Every row comes from one small tree of marks. The marks that hang from a mark follow it in brackets, in alphabetical order. Every link used is in the known rows. Which tree was each row made from?
Known rows:
bonud(konun(sulo(bemek riduzik sumagi))): [-1.478 -0.171 -0.523  1.268  0.927 -0.604 -0.145 -2.109 -0.197  2.696
  0.547  0.565  0.798 -0.123 -1.253  0.952  1.190  0.608 -0.104 -0.144
 -0.653 -1.500 -1.646 -1.099]
venu(rimeb(sumagi(bonud))): [ 1.312 -1.619 -0.939 -1.047  1.458  0.505  0.377  1.559  0.553 -0.779
  1.059 -0.372  0.381  1.634 -0.347  1.038 -1.440  0.427 -0.236  1.173
  0.579 -1.078  0.658 -1.750]
venu(rimeb(sumagi(bonud sulo(riduzik)))): [ 2.161 -1.249 -1.413 -0.697  1.081  0.104  0.631  1.095  0.721  0.211
  1.197  0.458  0.794  0.820 -0.963  1.026 -1.079  1.153 -0.461  1.167
  0.829 -0.712  0.705 -2.267]
zesi(sulo(konun(bonud) riduzik sumagi)): [-1.094 -0.797 -0.245  0.669 -0.190  0.657  0.783 -1.504 -1.144  3.777
  0.508  0.919  2.364 -0.715 -0.277  2.054  3.642  0.995 -0.738 -0.794
  1.978 -0.512 -3.341 -2.797]
sulo(bemek konun(bonud) mumizip riduzik zesi): [ 4.047 -3.447 -2.560  1.112 -0.089 -3.613 -2.128  0.182  1.406  4.118
 -1.291  2.789  0.645  0.200  0.571  3.644  5.242 -0.014  0.000  0.925
  4.894 -1.489 -5.589 -4.317]
konun(bonud sulo(bemek)): [-1.030 -1.213  0.804  0.201  1.758  1.845  2.027  1.448  0.259  0.787
  1.782 -1.088  0.862 -0.176 -0.294  1.084  4.214  0.060  0.378 -1.063
 -1.668  0.758 -0.372 -1.506]
mumizip(sulo): [-1.205  0.595 -0.232  0.388 -0.513  0.242  0.636 -1.131  0.201 -0.394
  0.874 -0.804  1.269 -0.864 -0.318  2.118  0.251  0.289  0.478 -0.056
 -1.839  1.109 -2.396 -1.050]
riduzik(sulo(konun)): [ 0.637  0.513  0.363  0.472  0.061 -0.015  0.571 -0.438  0.212 -0.231
  0.926  0.476  0.405  0.229 -0.477  0.207  1.464  0.156 -0.274 -0.171
 -1.265 -0.300 -2.838 -2.126]
sulo(konun mumizip riduzik sumagi zesi): [ 3.358 -1.719 -3.507  1.184  0.753 -4.121 -2.285 -0.313  0.604  4.481
 -1.121  1.969  0.179  0.030  0.436  4.036  3.114  0.144 -0.374  0.397
  4.872 -1.052 -5.530 -5.153]
mumizip(sulo(bemek zesi)): [ 0.146 -0.764 -1.090  0.829  0.116 -0.061 -0.758 -0.421  1.541  0.242
  0.438  0.196  1.081 -0.338  0.427  3.942  1.206 -0.310  0.829  0.891
 -0.878  0.871 -4.799 -0.777]
sumagi(sulo(konun)): [ 2.520  0.856  0.691  0.439 -0.484 -0.593  0.757 -1.787  0.211  0.913
  0.699  2.100  0.201 -1.100 -1.040 -1.661  1.434  0.152 -0.037  0.229
  0.811 -0.631  0.959 -2.782]
mumizip(sulo(konun sumagi)): [-1.291  0.571  0.045  0.735  0.023 -0.696  0.555 -2.094 -0.051  1.638
  1.027 -0.216  1.313 -0.334 -0.741  1.837  1.897  0.222  0.056 -0.038
 -1.030  0.206 -3.724 -3.687]
sumagi(bonud sulo(bemek zesi)): [ 5.237 -2.279 -1.894 -0.570  0.294 -0.814  0.391  0.552  1.609 -0.161
  0.891  2.796 -0.108 -1.019 -0.902  1.254  0.739  0.901  0.553  0.731
  1.215  0.857 -0.768 -0.605]
sumagi(bonud): [ 2.220 -2.235 -0.949 -1.225 -0.346 -0.540  1.053  0.550 -0.023 -0.866
  0.561  0.509 -0.034 -0.247 -0.717  0.067 -0.643  1.034  0.044 -0.237
  0.353  1.125  0.413  0.220]
zesi(sulo): [-0.838 -0.161 -0.062  0.116 -0.438  2.393  0.270 -0.626 -0.621 -0.279
  0.521  0.446  1.467 -1.268  0.519  1.629  0.347 -0.089  0.103 -0.059
  0.691 -0.195 -0.988  0.023]
sumagi(bonud sulo(konun riduzik zesi)): [ 6.444 -2.549 -1.747 -0.298 -0.798 -2.152  0.904 -0.806  0.808  1.555
  0.604  3.238  0.536 -1.254 -1.175  0.575  1.140  1.718 -0.140 -0.052
  2.717  1.423 -0.936 -2.176]
venu(rimeb(sumagi(bonud sulo))): [ 2.132 -0.985 -0.997 -0.967  1.435  0.535  0.759  1.189  0.702 -0.729
  1.479  0.251  0.428  0.968 -0.770  0.740 -1.228  0.609 -0.144  1.150
  0.543 -1.111  1.267 -2.292]
zesi(sulo(bemek konun riduzik)): [-0.181 -1.809 -0.107  1.265 -1.699  0.787 -0.835 -1.671  0.065  3.484
 -0.323  2.686  2.542 -1.283 -0.238  1.640  2.444  0.752 -0.884  1.067
  2.227 -0.250 -3.578 -1.693]
sumagi(sulo(zesi)): [ 3.264  0.616 -0.870  0.240  0.705 -0.138  0.201 -0.136  0.900 -0.280
  0.635  1.385 -0.245 -0.921  0.093  0.810  0.578 -0.194  0.660 -0.013
  0.861  0.027  0.105 -0.733]
sulo(mumizip sumagi zesi): [ 2.033 -0.343 -3.594  0.137  2.447 -1.969 -1.803  1.444  0.688  0.552
 -0.319  0.090 -1.001  0.199  1.196  4.509  1.342 -1.051  0.888  0.155
  2.725 -1.399 -3.516 -2.782]
bonud(konun): [-0.445  0.552  0.248  0.224  0.178 -0.829 -0.109 -2.641 -0.757 -0.010
 -0.027  0.288 -0.225  0.522 -0.529 -0.594 -0.582 -0.244  0.441 -0.287
  0.025 -2.788  0.305  0.240]
sulo(mumizip sumagi): [-0.265  0.624 -2.488  0.096  1.462 -1.762 -0.967  0.523 -0.164  1.127
 -0.021 -0.099 -0.422 -0.482 -0.201  2.426  1.232 -0.174  0.253  0.173
  1.368 -1.531 -1.866 -3.287]
rimeb(sumagi(bonud)): [ 2.979 -1.342 -0.311 -0.154  0.455 -0.327  0.761 -0.342  0.541  0.013
  0.692 -0.181 -0.383  0.173 -1.140  0.820 -0.590  0.712 -0.340  0.460
  1.425  0.252 -1.240  0.568]
rimeb(sumagi(sulo(mumizip riduzik))): [ 3.096  0.751 -1.123  1.185  0.311 -1.156 -0.050 -1.178  0.844  1.733
  0.363  0.791  0.043 -1.337 -1.411  1.463  0.474  0.767 -0.361  0.841
  2.298 -0.557 -1.607 -1.285]
konun(bonud sulo(mumizip)): [-0.011 -0.521 -0.338 -0.289  1.926  1.077  2.179  1.598 -0.433 -0.790
  1.852 -1.791  0.342 -0.923  0.144  1.736  3.525 -0.267  0.887 -1.752
 -0.606  0.307  0.673 -2.822]

Write each row's tree:
[-0.213 -0.133 -3.578  0.834  0.448 -2.998 -1.376  0.200 -0.113  3.863
 -0.739  0.565  0.638 -0.978 -0.745  3.321  1.602  1.349 -0.587  0.110
  2.237 -0.355 -3.490 -3.231]
sulo(mumizip riduzik sumagi)
[ 1.419 -1.600 -1.378 -0.027  2.366  0.940  0.925  1.669  0.614  0.118
  1.583 -0.640  0.056 -0.329  0.195  2.766  1.138 -0.008  0.441 -0.848
 -0.475  2.029 -1.379 -1.376]
konun(sulo(sumagi(bonud) zesi))
[ 4.091 -1.215 -2.233 -0.526 -0.183 -2.096  0.308 -1.618  0.496 -0.312
  0.863  3.093 -0.151 -1.834 -2.035  0.345  0.388  0.960  0.803  0.786
  1.348 -1.975  0.373 -2.168]
sumagi(bonud(konun) sulo(bemek mumizip))
[-0.571 -0.017 -0.039  0.867  0.304 -0.232  0.449 -2.239 -0.601  1.084
  0.558  0.106  0.652 -0.447 -0.875  0.216  0.060  0.478  0.082 -0.654
 -0.612 -1.093 -0.051 -0.373]
bonud(konun(sulo(riduzik)))
[ 1.079 -0.659 -3.044 -0.661  1.318 -2.538 -0.305 -0.411 -0.560  0.452
  0.378  0.386 -0.572 -0.418 -0.954  2.156  0.464  0.453  0.480 -0.182
  1.613 -2.087 -1.466 -3.044]
sulo(mumizip sumagi(bonud(konun)))
[ 4.430 -2.096 -3.162 -0.159 -1.029 -2.377  0.119  0.023  1.072  1.653
  0.397  3.352  0.765 -2.516 -2.080  1.417  1.099  2.261 -0.109  0.949
  1.983  0.761 -0.974 -2.365]
sumagi(bonud sulo(bemek mumizip riduzik))
[ 3.794 -2.532 -1.328 -0.340  1.410 -1.974 -0.253 -0.120  0.474  1.797
  0.298  1.377 -0.508  1.280  0.233  1.757  2.075 -0.197 -0.011 -0.164
  2.705 -0.286 -3.347 -3.086]
sulo(konun sumagi(bonud) zesi)
[ 1.463 -1.576 -0.251 -0.358  0.425 -1.748  0.605 -1.012 -0.375  2.360
  0.566  1.208  0.065  0.614 -1.174 -0.357  1.911  0.671 -0.634 -0.136
  1.367 -0.413 -1.675 -3.584]
sulo(konun sumagi(bonud))
[-0.710  0.284 -1.239  0.925  1.037 -1.112 -0.023 -1.973 -0.701  1.643
  0.554  0.059  0.447 -0.665 -0.941  1.409  0.681  0.388  0.237 -0.614
  0.067 -1.839 -0.968 -1.979]
bonud(konun(sulo(mumizip riduzik sumagi)))
[ 4.729 -0.736  0.173  0.155  0.193 -0.712  1.294 -1.575  0.698  0.637
  1.205  1.278 -0.232 -0.618 -1.863 -0.296  0.386  0.844 -0.383  0.608
  1.989 -0.202 -0.601 -1.326]
rimeb(sumagi(bonud sulo(konun)))
[ 3.173  0.784  0.879  1.022  0.385 -0.348  0.556 -1.911  0.716  1.251
  0.813  0.910 -0.183 -0.448 -1.343 -0.391  0.863  0.089 -0.417  0.826
  1.746 -0.998 -0.873 -1.478]
rimeb(sumagi(sulo(konun)))
[-0.564 -0.519  0.452  1.014 -1.035 -0.491 -0.212 -2.004  0.815  1.414
  0.540  0.938  1.551 -0.596 -0.707  1.503  2.058  0.053  0.155  1.096
 -0.897  0.193 -3.876 -2.859]
mumizip(sulo(bemek konun))
[ 1.062  0.077 -0.554 -0.324  1.596  0.778  0.244  0.967  0.738 -0.321
  1.192 -0.026  0.472  1.104 -0.427  0.720 -0.897  0.092 -0.187  1.303
  0.387 -1.673  1.062 -2.368]
venu(rimeb(sumagi(sulo)))
[ 2.777 -1.079 -0.179 -0.021  0.597 -0.726  0.725 -1.637  0.178  0.016
  0.701 -0.073 -0.491  0.424 -1.397  0.571 -0.860  0.607 -0.110  0.296
  1.433 -1.118 -1.120  0.730]
rimeb(sumagi(bonud(konun)))
[-1.209 -0.354 -0.921  1.070  1.163  0.465  0.761  0.570  0.077  2.881
  1.028 -0.537  1.224 -0.999 -0.812  1.876  1.596  1.180 -0.634 -0.737
 -0.980  2.163 -1.532 -1.850]
konun(sulo(riduzik sumagi))
[ 2.474 -2.640 -1.037 -0.673  0.491 -0.417  0.810 -0.582  0.171 -0.788
  0.971  0.855 -0.052 -0.085 -0.810  0.795 -0.301  0.567  0.555 -0.239
  0.072 -0.135 -0.266  0.064]
sumagi(bonud(konun(sulo(bemek zesi))))
[ 3.024 -1.882 -3.006  0.533  0.942 -1.682 -2.920  1.553  1.925  0.145
 -0.982  1.745 -0.648 -0.147  1.277  4.048  1.562 -1.320  0.941  1.717
  2.924 -1.438 -3.766 -1.577]
sulo(bemek mumizip zesi)
[ 2.837 -2.635 -1.645 -0.717  0.561 -0.855  0.497 -0.400  0.183 -0.985
  0.852  0.955 -0.186 -0.437 -0.707  1.310 -0.238  0.438  0.728 -0.124
  0.610 -0.511 -0.393 -0.633]
sumagi(bonud(konun(sulo(bemek mumizip zesi))))
[ 4.696 -1.571 -1.697  0.221  0.373 -2.335 -1.818 -0.047  0.736 -0.129
 -0.714  1.678 -0.859  0.058  1.432  2.091  1.719 -1.661  0.747  0.666
  4.184 -1.815 -2.369 -3.872]
sulo(konun mumizip zesi)
[ 3.963 -1.273 -0.987  0.653 -0.042 -0.981  0.556 -0.957  1.298  2.154
  0.716  1.627  0.365 -0.957 -2.230  1.127  0.541  1.771 -0.637  1.144
  1.780  0.551 -2.007 -0.209]
rimeb(sumagi(bonud sulo(bemek riduzik)))
[ 0.025 -1.019 -1.040  0.200  1.283  0.208  1.914  1.398 -0.417  1.167
  1.354 -1.312  1.092 -1.278 -0.248  2.357  3.789  0.785  0.257 -1.767
 -0.003  1.146 -0.467 -2.815]
konun(bonud sulo(mumizip riduzik))
[-1.140 -0.410 -1.900  0.491 -0.310 -1.519  0.789 -1.985 -0.171  2.416
  0.866 -0.259  1.882 -0.855 -1.540  3.301  0.735  2.018 -0.110 -0.476
 -1.164  1.204 -4.320 -1.771]
mumizip(sulo(riduzik sumagi(bonud(konun))))
[ 2.818 -1.647 -1.420 -0.724  1.691  0.365  0.072  1.568  1.367 -0.436
  1.249  0.734  0.343  1.233 -0.429  1.633 -0.750  0.310  0.022  1.610
  0.998 -1.234  0.073 -2.163]
venu(rimeb(sumagi(bonud sulo(bemek zesi))))
[ 1.404 -2.371 -1.933  0.651  1.829 -0.089  0.516  2.171  0.923  1.809
  0.887 -0.312  0.902 -0.722  0.444  4.177  4.764  0.240  0.614 -0.851
  0.952  0.888 -2.856 -2.501]
konun(bonud sulo(bemek mumizip riduzik zesi))
[ 1.578 -2.823 -1.496  1.442  1.175 -2.883 -1.292 -0.257  1.158  6.732
 -0.663  2.098  1.038  1.562 -0.112  3.231  6.072  0.704 -0.832  0.266
  3.209 -0.790 -6.789 -3.615]
sulo(bemek konun(bonud) riduzik sumagi zesi)
[ 2.163 -1.942 -1.215 -0.931  0.263 -0.714  1.193 -0.789 -0.469 -1.335
  1.104  0.472 -0.096 -0.700 -1.055  0.386 -0.675  0.722  0.590 -0.551
  0.136 -0.401  0.788 -0.784]
sumagi(bonud(konun(sulo(mumizip))))
[ 5.731 -1.884 -2.959 -0.457  0.456 -2.245 -0.299 -0.976  1.093 -0.691
  0.665  3.185 -0.568 -1.332 -1.102  1.832  0.514  0.431  1.254  0.823
  2.296 -1.874 -0.794 -1.835]
sumagi(bonud(konun) sulo(bemek mumizip zesi))
[ 0.767 -2.364 -4.325  0.677  0.205 -3.997 -1.837 -0.546  0.560  4.706
 -0.735  2.371  0.822 -0.766 -1.898  3.600  2.101  1.998 -0.548  1.143
  2.500 -1.437 -4.823 -3.137]
sulo(bemek mumizip riduzik sumagi(bonud(konun)))
[-0.696 -0.806 -1.032 -0.342  0.353  1.768  0.763 -0.270 -0.772  0.604
  0.996  0.447  1.476 -1.045 -0.137  2.349  0.770  0.622 -0.061 -0.325
  0.739  0.092 -1.892 -0.773]
zesi(sulo(sumagi(bonud)))
[ 1.183 -1.415 -0.893 -0.968  1.478  0.227  0.351  0.677  0.265 -0.784
  1.066 -0.289  0.314  1.834 -0.512  0.858 -1.646  0.312 -0.131  1.065
  0.571 -2.027  0.743 -1.645]
venu(rimeb(sumagi(bonud(konun))))
[ 0.625 -0.177 -0.966 -0.049  1.421 -2.451  0.217 -0.543 -0.764  2.332
  0.381  0.256 -0.212  0.333 -0.308  1.130  4.520 -0.463  0.078 -0.632
  2.505 -2.711 -2.088 -6.036]
sulo(konun(bonud) mumizip sumagi)
